Each row comes from the steps of one walk. Every step used is in the known rows, and no mark comes twice. Write the walk behind each row, first mark first.
Known rows:
vunane/tusol/tekam: [ -8 -16  10   1  -9   9 -20   1   1 -15  12  14 -21  -4  10 -32   5  15
 -11  -2 -16 -20   9]
tekam/suzok/dubis/zegil/vunane: [  9  11 -30   1 -12 -30  36  11  -2 -27  -2  42   0 -14  -2  22   9 -17
   3 -24  13 -19  -7]
zegil/vunane/tusol/tekam/desik/dubis: [  7 -29  11  12 -30  19 -32  -9   7   9   5  -5 -12 -22  29  19  35  38
  -1   9  -2 -14  -2]
desik/dubis/vunane/tusol/tekam/suzok: [ -5 -28  -9  16   9  38   7  14   7  48  -3 -25  12  -2  60 -17  19  11
   9 -14  10   2  -3]
zegil/dubis: [-14  12  29 -25   1  -3  17   5  -4  16  -3 -15   0 -21 -18  -7 -26   3
  25  29 -22 -16  -8]
tusol/tekam/suzok/dubis: [-13 -12 -30   8   5 -16  59  21   1  -4  -3  42  -2 -35  11 -15  -2  17
  -9 -15   8 -14   0]
tekam/lani: [ -7  23 -49 -10   3 -11  -1  -6  -8  22  27 -25  -2  -3 -12 -34  15 -32
  14  -5  -5  18  28]
tekam/bunof: [-20  19 -39  -7  17  -8  17   1  -2 -30  -5 -15  -1  22   2   4  -5 -34
 -16   4  -3  20  16]
zegil/vunane/tusol/tekam/suzok: [ 10 -16  -3  12 -42   9 -27  -7   7   9   8   6 -12 -18  45  14  29   6
  -4  -9  -4  -2  -1]
vunane/dubis/zegil: [  4  21   5   1  16 -19  10   2  -1 -29   6  35   5  37 -18 -15 -19  16
   9   1   0 -22   1]
gadeg/zegil/vunane/lani: [ 24  42  -8   5   9 -59 -11 -26   0   5  25 -14  14   0 -24  19   5 -19
   3 -12  -8  54  16]
dubis/zegil/vunane: [ 21  13  11 -17 -27 -49 -28  -8 -12 -40  -1   1  -5  20 -18  11  18 -31
  -2   6   8  50 -11]
suzok/dubis: [-13  11 -29  -5  30 -12  47  11  -6 -36   0  28 -15 -35 -66  -7 -40  -7
  -7  -9   1 -41   2]
gadeg/zegil/dubis: [ -2  44  20 -15  18 -50  18   4  -2   6   3  13   8   9 -43   6 -31   5
  18  13 -21  29   0]
gadeg/zegil/vunane: [ 14  42 -11   4  -3 -62  -9  -7  -3 -12  10  -1   1  13 -35  26  -7 -27
   1  -6  -1  68   6]
desik/dubis/zegil/vunane/tusol/tekam: [ 23 -24  20 -13  -1  -7 -27  -3   3   3   9   4  -9  -5  29 -14  24  38
  12   4  -4   4 -15]
vunane/tusol: [ -9   5   2  -1 -11   6 -29   0  -1 -24  16  -5 -23   6  -9 -23  -4 -14
   3  -5 -20 -34  15]
tusol/vunane/lani: [  0  -2  11  -5  -1 -11  -1 -18  -3  17   6 -37  22 -40 -11 -49   4  13
 -17   3 -13  18  23]
zegil/dubis/desik: [-17   8  40 -15   0  12  -7   4   4  32 -18 -35   5  15  -8  16 -28 -19
  26  39 -28   6 -13]
suzok/dubis/vunane/tusol/tekam: [ -9 -16 -15   6  23  37  25   7  -2 -14 -18  37  -5 -19 -24  -1 -28   4
 -33 -17  20 -32  -7]
desik/dubis/suzok: [-10 -15 -15   1  11  -5  32  22   4  31  10 -46   1  20  28 -31  -2   0
  30  -3   0  -1  12]
desik/dubis/vunane: [ -8  -7 -14   2  25  16  17  13  -3  36  -6 -54  14  -1   8 -15  -3 -19
  13  -1  14  31  -4]
suzok/dubis/vunane: [-13   6 -29   4  27  12  45  10  -8 -17 -20  12   4 -16 -51   7 -36 -27
 -22 -14  25  -7  -4]

Write each row's walk:
[-18 -13   3  21  -6  24   3  10  -2   6  -8 -38  12  14   4  15  34   0
   2  10  14 -13   9]
tekam/desik/dubis/vunane/tusol
[ 17  43 -11  17  10 -42   0  -8   6  -2  12  25   9  21 -26  31 -20  10
   5  -8  -3  33   6]
gadeg/zegil/vunane/dubis
[ -5 -15  -5   6  16  38  -9   8   2  32  -2 -42   5   4  22 -17   1  -6
  11  -6   4   0   0]
desik/dubis/vunane/tusol
[  1 -17  -2   0  -8   1   2   8   4 -28   6  63 -15  -5  23 -19  12  28
 -13 -19  -7 -46   0]
vunane/tusol/tekam/suzok/dubis/zegil
[ -6   9  31 -15  13  26  15 -14  -3  55 -10 -41  32 -14   6   2 -10 -13
  10  19  -4   2  -5]
zegil/dubis/vunane/lani
[  8 -26  19   4  -5 -21   7 -10   0  10   5  -7  14 -17  23   2  52  43
  -6  15   9  15   2]
tusol/tekam/desik/dubis/zegil/vunane/lani
[ 24  -7  25 -15 -33 -24 -47 -12  -5 -37   2  27 -13  17   9   3  27   3
 -12   2   2  24 -13]
dubis/zegil/vunane/tusol/tekam
[ -9  -2 -18   4  21  36  19   5  -3 -21 -14  26  -5 -12 -36   6 -33 -15
 -24 -19  16 -40  -2]
suzok/dubis/vunane/tusol
[-11   2  -3  10  -9  31 -22   0  -6  -4 -10 -29   4  27   6  -4  -1 -46
 -17  -9  13  17   4]
dubis/vunane/tusol
[  7   0   8 -18  18 -31   3  12  -5  -9  10 -15  -2   7  -6 -31   7   4
  24   5  -6  13  -5]
desik/dubis/zegil
[  9  11 -10  14  -8   7  -3  -9   6  10   5  -1   0  -7  -4  25 -13  11
  10   3   3 -10  -1]
zegil/vunane/dubis
[-11  -1  38 -13  -6  43  -9  -1  -1  34 -19 -17  11   2  12   8 -18  -4
   8  18  -6 -14 -13]
zegil/dubis/vunane/tusol
[ 18  -8  31  -6 -43 -27 -43 -13  -5 -45  -3  28  -8  24   8  19  46   6
 -16   9   8  17  -8]
dubis/zegil/vunane/tusol/tekam/desik
[  7   1 -14  20 -19  10   7  -5  10  22   3  -7   5  25  24  25 -11  10
  12  -2  10 -10   6]
zegil/vunane/dubis/suzok
[  9 -22  -5  16 -26  25 -24  -8  14  10  -6  20 -13 -13  37  34  12   7
 -10  -9  -4 -18  -8]
zegil/vunane/tusol/tekam/suzok/dubis/desik
[-13 -29  13  11  -8  18 -12   4   5  -5   9   9 -14  -6  18 -18  28  43
  -5   7 -11 -42  10]
vunane/tusol/tekam/desik/dubis
[  7   7  -1  23  -8  18 -23 -11  12  19  -6 -17   4  21   8  40 -15  -9
  11  12  -2   4  -6]
zegil/vunane/dubis/desik
[ -5 -29   0   8  18  39  -2  10   4  38  -3 -29   7  -3  37 -25   6  16
   2  -5   7   6  -4]
desik/dubis/vunane/tusol/tekam
[ -7 -11  22 -17  -3  54  -8  -6   1  61 -12  -5  14  -5  33  -7  -3  19
   2  16  -3  -5  -8]
zegil/dubis/vunane/tusol/tekam/lani
[ 21  -6  13 -17 -23 -16 -43 -17  -2 -43  -4  31  -9  28  29  16  29   2
 -25   3   4  25  -9]
dubis/zegil/vunane/tusol/tekam/bunof
[  2  14  -7 -19  23 -34  32   8 -11 -64  -5  53 -12  -8 -65  -7 -25  -7
 -11  -8   7 -25  -7]
suzok/dubis/zegil
[-15   7 -17   4  28   2  22  10   2 -25 -15   6 -10   1 -52  13 -42 -30
  -6   2  -4 -19  -3]
suzok/dubis/desik
